Each row comes from the steps of one path. Every step used is in the known rows, and no mark comes twice. Write the path behind each row, first mark first.
In the rows, zero is written as 128.
Known rows
poguf-zaro-zufi-dezo-kopig-napog: [107 125 136 134 118 143 128 142 138 106 113 128  69 124 108 148 188 106
 113 133 130 130 117 167 169  76 126 133  56 119  67 185 134 129]
nugot-tilifa: [122 112 135 151 102 136 170 117 106 108 119 113  84 163 118  88 152  97
 115 125 132 135 135 143 121 110 140 133 142 119  67  99 152 135]
tilifa-kule-zufi-zaro: [123 127 132 149 105 115 162 127 139 106 128 105 103 140 129  99 158  81
 115 154 144 146 135 139 120  92 143 139 166 127 119 166 127 142]
zufi-zaro: [117 118 151 141 137 148 167 127 129 115 126 114  87  78 112  98 138  92
 109 120 131 119 144 178 132 104 154 129 139 121 104 123 134 144]
kopig-zaro-dusez: [120 117 152 150 150 141 115 117 124 117 132 135  92  73 114 120 135 103
 124 123 115 133 132 138 134 110 138 133 108 117  69 109 133 142]
napog-kopig-zaro-zufi-dezo: [115 129 147 140 150 163 135 139 149 127 118 116  83  60 113 131 191 103
 126 123 119 111 130 147 165  97 139 129  86 117  71 159 152 132]
pobos-nugot-tilifa-kule-zufi-zifafe: [123 145 108 176 104 131 131 124 124 129 117 116 109 160 133  68 153  94
 124 139 136 157 158 127 145 117 126 137 185 126  86 117 121 126]
zifafe-zaro-kopig-napog: [ 91 101 133 152 113 164 101 132 125  83 115 131 123 138  84 114 102 116
 123  96 124 123 123 174 144 100 118 117 133 123  63 167 148 142]
kopig-zaro: [126 111 141 156 151 148 136 117 120 107 125 130  74  90 109 110 140  94
 110 129 121 142 119 150 125 100 143 128 133 116  78 128 149 138]
napog-kopig-zaro-poguf: [132 116 149 152 166 140  93 124 137 109 120 113  90  89 110 129 157 100
 109 112 112 103 137 143 160  80 131 131  97 114  60 148 142 101]
dezo-kopig-zaro: [120 114 152 159 113 137 102 129 117  98 121 138  72  68 116 116 155  86
 107 126 125 129 134 155 138  69 132 136 104 114  68 149 159 107]
poguf-zaro-dusez-kule-zufi-zifafe: [118 140 134 140 159 139 117 118 135  95 128 116 119 139 111 144 159 102
 145 134 135 144 141 146 139 108 132 138 115 122  73 106  91 156]
kule-zufi-dezo-kopig: [101 147 138 147  63 115 175 135 119 103 122 136 141  83 129 122 193  79
 137 154 140 125 165 170 131  60 132 142 126 120  95 180 149 118]
napog-kopig: [115 130 138 140 150 116 109 136 136  94 122 114  89 111 107  99 184 111
 117 122 125 108 144 161 130 119 140 130 102 114  73 123 136 127]
zifafe-zaro-dusez: [103 117 144 144 127 140 143 126  93 107 125 125 145  62 101 119 128 111
 133 107 120 109 152 146 135 128 130 127 107 123  69 100 124 158]
zufi-kule: [102 113 118 139  94 141 132 133 135  97 116 116  84 130 110 110 169  98
 115 119 135 120 124 165  99 102 128 128 145 121 102  89 139 133]
tilifa-kule-zufi-dezo-kopig: [114 135 120 155  50  96 144 139 130  98 124 122 128 113 131 111 202  77
 127 168 144 138 144 145 122  53 116 144 134 123 106 201 148 127]
dusez-kule-zufi-dezo-kopig-napog: [110 125 136 135  78 152 122 142 143  76 129 143 122 140 137 150 186  79
 150 135 134 128 146 182 128  71 109 134 133 117  80 182 140 124]
tilifa-kule-zufi-dezo: [119 133 109 151  76 103 173 128 131 104 126 116 133 134 122 107 194  83
 128 170 142 147 132 144 117  76 122 139 152 125 114 185 142 150]
poguf-zaro: [128 118 125 143 157 123 145 115 114  91 120 115  76 140  96 114 169 107
  99 140 134 141 119 153 127 100 143 134 110 117  73 118 126 134]
kule-zufi: [109 144 136 145 112  99 179 122 116  96 127 127 126 148 122 107 159  95
 125 148 137 147 147 152 109 109 152 136 149 122  95 134 126 141]
kule-zufi-zaro: [109 139 153 139 119 134 194 124 129 112 128 119 110 114 128 111 144  83
 125 139 140 135 157 162 128 102 163 135 162 125 110 140 125 133]
dezo-kopig: [111 126 146 152  96 105 113 138 115  88 121 129  88  91 117 100 170  97
 109 128 132 118 147 172 122  89 132 137 100 116  76 137 145 121]
napog-kopig-zaro: [125 117 144 148 169 146 101 126 138 103 123 123  64  88 109 114 169 101
 117 122 119 120 133 146 147 100 138 128 109 112  66 135 150 111]
nugot-tilifa-kule-zufi-dezo: [124 119 112 154  55 126 191 118 119 116 122 110 113 170 131  99 185  77
 129 162 145 149 135 123 125  72 123 141 165 126  89 161 156 132]
zifafe-zufi: [110 115 146 150 152 148 176 132 101 111 121 108 134 163 102  97 169  98
 104 127 125 134 117 160 115 129 155 133 140 121  74 146 133 137]
dusez-kule-zufi: [126 128 138 137 118 135 150 125 126  76 131 120 138 167 131 122 171  89
 133 136 137 139 136 160 102 115 134 134 158 121  86 125 120 147]
poguf-zaro-zufi: [123 128 135 135 158 123 157 127 124 106 115 106  81 154 103 123 174 118
  96 135 133 140 108 142 143 121 152 134  88 122  73 126 114 152]
nugot-tilifa-kule-zufi-zifafe: [116 131 113 166  89 113 163 120 127 114 118 106  85 185 122  88 157  81
 131 153 143 161 138 123 128  90 136 138 172 128  91 142 136 148]
nugot-pobos: [121 115 125 155 113 106 122 136 128 106 131 131  91 150 113 102 155 110
  90 117 120 131 149 156 125 118 130 129  88 121  77 104 155 141]
pobos-nugot-tilifa-kule-zufi: [136 132 113 165  91 129 137 122 114 121 121 118 118 185 141  70 163  96
 115 143 137 154 149 116 131 118 126 138 180 124  77 116 128 105]
tilifa-kule: [130 114 115 156 111  95 120 130 129  92 125 109  91 148 110  85 169 101
 103 147 134 139 111 145 106 104 126 134 134 121  98 146 136 162]
zifafe-zaro-dusez-kule: [116 107 146 139 130 165 124 127  99  90 129 122 152  82 109 132 138 107
 141  98 121 105 145 148 128 130 116 126 116 122  63  93 118 168]
nugot-pobos-dusez-zaro-zufi: [135 108 123 148  82 137 148 135 149 122 120 133 138  95 114 112 128 122
  88 108 112 123 144 178 135 148 141 130  97 125  68 136 118 149]
zaro-dusez-kule-zufi-dezo: [115 135 141 132  97 137 149 126 128 102 137 127 171 104 134 142 181  95
 158 136 131 121 157 159 119 105 120 138 124 121  86 119 115 155]
zaro-zufi: [110 135 145 140 129 110 161 139 128 113 118 114 101 137 114 103 165 116
 106 124 130 127 122 158 126 139 152 130 106 124  89 121 122 173]
poguf-zaro-dusez-kule-zufi: [129 128 138 129 144 139 128 114 125  86 131 119 127 156 119 146 170 104
 133 139 135 140 133 132 126 111 129 139 110 120  66 105  95 136]
zifafe-zaro-dusez-kule-zufi-dezo: [107 123 140 136  99 171 164 128 103 100 130 125 188  67 121 152 157  91
 163 117 128 110 161 151 136 103 113 130 128 125  76 127 125 162]
pobos-dusez: [128 115 125 150 121 113 158 120 123 111 122 136 135  65 109  94 140 117
 110 133 122 135 139 184  90 135 147 127 149 121  86 131 115 159]
pobos-nugot-tilifa-kule-zufi-dezo: [134 133 105 164  74 140 166 123 115 130 120 119 135 147 144  81 181  88
 125 152 139 148 157 129 141  94 116 138 176 124  84 139 141 110]
dezo-kopig-zaro-dusez-kule-zufi: [121 123 165 147  99 150  84 126 126  93 132 142 114  82 140 147 159  83
 137 127 128 128 149 137 138  80 123 142 109 117  61 137 131 107]

Write each row's path
[118 138 155 143 119 131 188 121 130 118 125 110 141 115 134 125 130  82
 115 131 134 117 162 159 139  81 153 137 154 125 105 148 116 121]
kule-zufi-zaro-poguf
[124 123 145 145  84 170 141 129 128  89 129 136 132  89 137 148 189  66
 144 141 136 131 145 162 131  55 116 138 139 117  79 173 151 119]
dusez-kule-zufi-dezo-kopig-zaro
[107 129 116 150  57 103 116 144 144  93 124 135  99 143 130 122 184  81
 133 162 138 145 135 156 131  56 110 139 127 121 100 224 146 124]
tilifa-kule-zufi-dezo-kopig-napog
[101 106 150 142 122 168 101 135 165 100 123 123  89 124 104 103 110 108
 109 106 130 120 127 192 147  90 138 122 143 121  91 162 139 132]
zufi-zaro-kopig-napog
[123 130 118 154  96  83 147 125 127  93 127 115 112 175 122  95 174  91
 116 163 141 155 122 129 106 100 134 140 158 125 107 162 127 149]
tilifa-kule-zufi
[115 124 162 153 116 136 111 139 125 111 116 131  70  79 123 122 160  96
 103 123 125 127 127 145 151  87 142 135  86 119  69 157 147 123]
dezo-kopig-zaro-zufi
[ 98 127 131 132  98 131 146 145 144 116 112 108  92 147 116 116 176 110
 109 115 134 119 113 155 117 126 139 128 118 126  99 100 128 157]
zaro-zufi-kule
[119 108 162 149 156 180 184 130 115 133 119  91 147 129 111 115 141  85
  94 109 121 103 131 167 147  97 158 134 143 124  81 161 120 120]
zifafe-zufi-zaro-poguf
[117 121 146 147 129 161 172 132 132 133 119 123  96  66 114 128 167  95
 116 132 122 134 118 154 150  93 142 128 104 121  84 158 151 159]
kopig-zaro-zufi-dezo
[136 108 145 160 143 140 131 114 120 114 121 121 103 101 112 128 128  93
 101 121 113 123 124 147 142  75 135 131 123 117  72 141 141 123]
kopig-zaro-poguf
[109 118 131 149  90 132 106 131 170  97 126 116  96 185 118 104 130  92
 115 142 141 149 121 153 138  79 127 132 169 128 107 200 131 132]
tilifa-kule-zufi-zaro-kopig-napog
[106 113 128 126  69 172 161 139 146 104 106 102 107 134 109 117 152 103
 111 108 132 107 112 173 135 123 139 131 125 121  91 118 120 139]
dusez-zaro-zufi-kule
[123 125 122 161  65 125 137 129 134 107 123 129 108  95 131 124 189  68
 126 169 139 146 133 135 134  44 115 143 136 121  99 213 157 117]
tilifa-kule-zufi-dezo-kopig-zaro
[126 123 152 132 123 166 166 125 136  90 133 113 123 133 134 123 158  79
 132 128 140 128 145 165 119 105 145 133 167 123  99 126 119 146]
dusez-kule-zufi-zaro
[126 115 155 146 134 141 156 125 131 123 122 101 114  81 118 113 128  90
  98 111 124  96 147 176 148  81 143 132 127 122  96 134 124 132]
zufi-zaro-poguf
[127 120 155 143 137 160 119 115 129 101 137 134 123 107 132 145 145  90
 143 130 122 143 137 133 126 107 131 136 132 119  70 112 120 138]
kopig-zaro-dusez-kule-zufi
[118 124 132 153  82 118 130 124 155 101 124 103 125 151 120  89 146  89
 111 147 149 142 130 144 129  79 135 137 173 129 111 184 132 138]
tilifa-kule-zufi-zaro-kopig
[104  98 130 141  74 171  97 129 158  74 113 125 117 162  93 106 102 113
 114 107 125 121 111 198 146  99 126 126 135 115  67 176 136 123]
dusez-zaro-kopig-napog
[118 104 170 134 158 197 153 134 124 120 133  98 147 121 120 120 155  89
 124 105 123 110 133 162 134 130 148 133 138 123  76 121 107 145]
zifafe-zufi-zaro-dusez-kule
[103 137 109 166 118 115 150 132 120 101 118 112 118 128 104 103 145  85
 134 146 139 153 138 134 132  99 132 132 167 130 107 171 125 174]
tilifa-kule-zufi-zifafe-zaro
[115 134 138 138 110 132 155 136 126 113 111 115  97  97 109 138 203 103
 107 141 136 123 129 159 163  75 133 138  66 121  72 164 136 133]
poguf-zaro-zufi-dezo-kopig
[107 134 128 151 134 163 153 130 119  85 123 118 146 122 109 129 143  84
 152 118 135 136 149 164 129 110 129 126 170 126  89 130 116 172]
dusez-kule-zufi-zifafe-zaro
[110 121 113 168  92 142 170 120 111 114 115 106 100 161 112  97 142  80
 137 138 140 155 140 113 145  93 128 134 174 131  83 149 140 153]
nugot-tilifa-kule-zufi-zifafe-zaro
[124 111 162 128 139 165 121 129 140 110 136 112 118  70 126 121 143  97
 130 106 128 103 149 172 130 118 134 131 119 120  90  90 111 157]
zufi-zaro-dusez-kule
[ 97 112 132 149 110 131  75 135 155  83 119 132  97 175  96 102 122 120
 112 115 126 133 111 186 128 100 123 123 131 119  73 165 142 137]
zaro-kopig-napog
[130 108 134 143  93 146 155 120 123  93 111 106 142 114 106 116 122  97
 104 113 119  96 133 180 144  89 131 136 121 115  75 146 119 120]
dusez-zaro-poguf
[ 75 120 124 164 136 167  94 138 141  95 110 130 111 110  75 109  93 111
 134  96 122 131 134 188 158  97 123 116 140 125  76 163 138 171]
zufi-zifafe-zaro-kopig-napog
[130 112 158 162 111 133  93 126 119 104 117 129  95  72 121 129 142  84
  99 117 119 109 139 152 152  51 124 138  94 115  61 164 149  95]
dezo-kopig-zaro-poguf
[ 97 107 130 144 117 177 158 137 122 113 115 101 121 173 104 112 179  91
 108 117 130 125 107 159 102 116 142 131 154 124  86 122 132 120]
zifafe-zufi-kule
[114 109 131 146  70 157 127 122 140  82 112 111 145 126  93  92 117 109
 107 114 132 111 118 189 139  98 132 132 140 116  73 152 137 126]
dusez-zaro-kopig
[104 143 163 135 121 130 174 123 132 123 133 123 131  89 132 120 136  92
 137 134 135 127 169 152 133 112 156 139 143 126 103 120 111 138]
kule-zufi-zaro-dusez
[124 101 111 142  55 159 137 141 163 125 114 129 129 105 114 122 135 117
  92  99 116 114 136 176 128 139 129 127 112 126  79 119 122 132]
nugot-pobos-dusez-zaro-zufi-kule
[108 134 144 160 166 152 136 133 141 131 116 121  70  87 107 115 137 100
 117 120 120 146 120 152 155 116 154 125 118 123  87 136 131 180]
kopig-zaro-zufi-zifafe
[110 122 150 151  88 146 121 133 124 120 126 143 115   4 120 138 175  85
 133 133 121 111 157 160 149  56 116 138  83 115  74 158 160 117]
zufi-dezo-kopig-zaro-dusez
[127 118 120 155  72 110 169 114 117 106 122 107  94 200 130  89 170  85
 119 155 144 158 129 111 117  96 133 141 167 126  84 142 143 131]
nugot-tilifa-kule-zufi
[136  98 112 153  80 143 144 127 140 111 124 138 141  88 108 106 122 114
  93 112 110 124 152 184 122 132 134 130 115 121  69 132 127 135]
nugot-pobos-dusez-zaro
[137 116 142 136 116 160 171 120 141 106 131 129 159  77 131 121 140  94
 130 131 132 136 150 183  96 127 145 130 185 125  97 137  99 151]
pobos-dusez-kule-zufi-zaro
[102 135 154 144  96 139 162 122 146 107 123 114 138 128 118 103 128  93
 118 131 145 132 150 169 133  87 155 134 173 127 103 158 133 127]
kule-zufi-zaro-kopig
[ 93 117 131 136 104 164 160 142 114 112 108 109 112 114 102 128 151 106
 120  98 132 110 120 145 133 123 131 122 122 130  88 109 132 159]
zifafe-zaro-zufi-kule
[123  90 112 155  67 156  85 131 170 100 120 149 133 131  98 111  96 126
  95 100 108 126 138 200 138 121 118 123 120 121  56 169 134 120]
nugot-pobos-dusez-zaro-kopig-napog
[123 113 151 146  84 170 102 134 130 106 129 139 123  25 127 148 182  80
 140 124 123 105 150 169 145  54 104 137  88 114  67 149 155 124]
zufi-dezo-kopig-zaro-dusez-kule
[103 123 145 143 133 142 174 138  98 112 113 113 127 101 103 115 143 112
 115 107 127 117 127 145 142 133 145 124 110 127  75 129 128 175]
zifafe-zaro-zufi
[103 145 128 143  92 121 206 127 120 109 126 128 147 105 123 121 181  86
 138 158 138 137 157 170 120  86 141 136 147 122 105 161 143 144]
kule-zufi-dezo
[ 96 126 148 145  87 151 170 148 102 116 109 122 140  43 108 130 171  98
 124 113 129 100 148 163 161  89 128 128  86 125  76 169 150 156]
zifafe-zaro-zufi-dezo-kopig
[ 96 120 133 144  80 133 118 147 134  96 121 147  89  80 115 127 176  91
 129 130 125 115 146 198 140  59 114 131  92 113  82 187 159 120]
zufi-dezo-kopig-napog
[ 86 148 128 161 136 136 182 127 112 104 117 125 132 103 101 117 130  89
 147 128 134 143 159 158 140 108 149 128 164 128  95 141 123 166]
kule-zufi-zifafe-zaro
[110 142 129 147 175 125 151 132 139 116 110 107  71 134  93 120 162 115
 107 129 134 146 118 153 156 117 154 131  92 124  81 127 108 176]
poguf-zaro-zufi-zifafe
[118 131 140 140  68 144 150 137 125  81 128 130 148 105 136 137 200  75
 143 142 141 120 154 173 121  70 117 138 133 118  85 164 141 128]
dusez-kule-zufi-dezo-kopig
[110 113 153 148 111 154 131 128 146 108 120 109 110  97 102  88 124 102
 103 113 136 113 137 185 138  88 143 127 148 123  96 140 143 138]
zufi-zaro-kopig
[113 113 149 132 111 178 108 131 167  80 130 123 121 180 125 128 128  91
 135 116 138 130 132 179 131  90 126 127 171 123  87 163 123 131]
dusez-kule-zufi-zaro-kopig-napog
[119 130 129 135 134 133 185 129 126 119 114 109 101 114 101 132 194 109
 108 143 135 131 118 155 151  97 141 133  83 122  80 150 128 157]
poguf-zaro-zufi-dezo
[102 142 154 150  75 138 146 129 125 119 128 145 138  47 136 145 172  78
 146 149 131 130 168 147 147  58 129 144 111 120  81 171 145 110]
kule-zufi-dezo-kopig-zaro-dusez
[105 114 160 156 114 186 149 137 108 133 123 126 145  55 114 134 185  81
 127 127 118 116 139 156 152  75 131 140 100 118  59 181 150 107]
zifafe-zufi-dezo-kopig-zaro-dusez
[109 111 150 158 115 188 168 136 107 124 119 123 130  75 111 127 189  73
 116 131 122 122 128 164 147  64 138 137 118 117  66 200 164 101]
zifafe-zufi-dezo-kopig-zaro
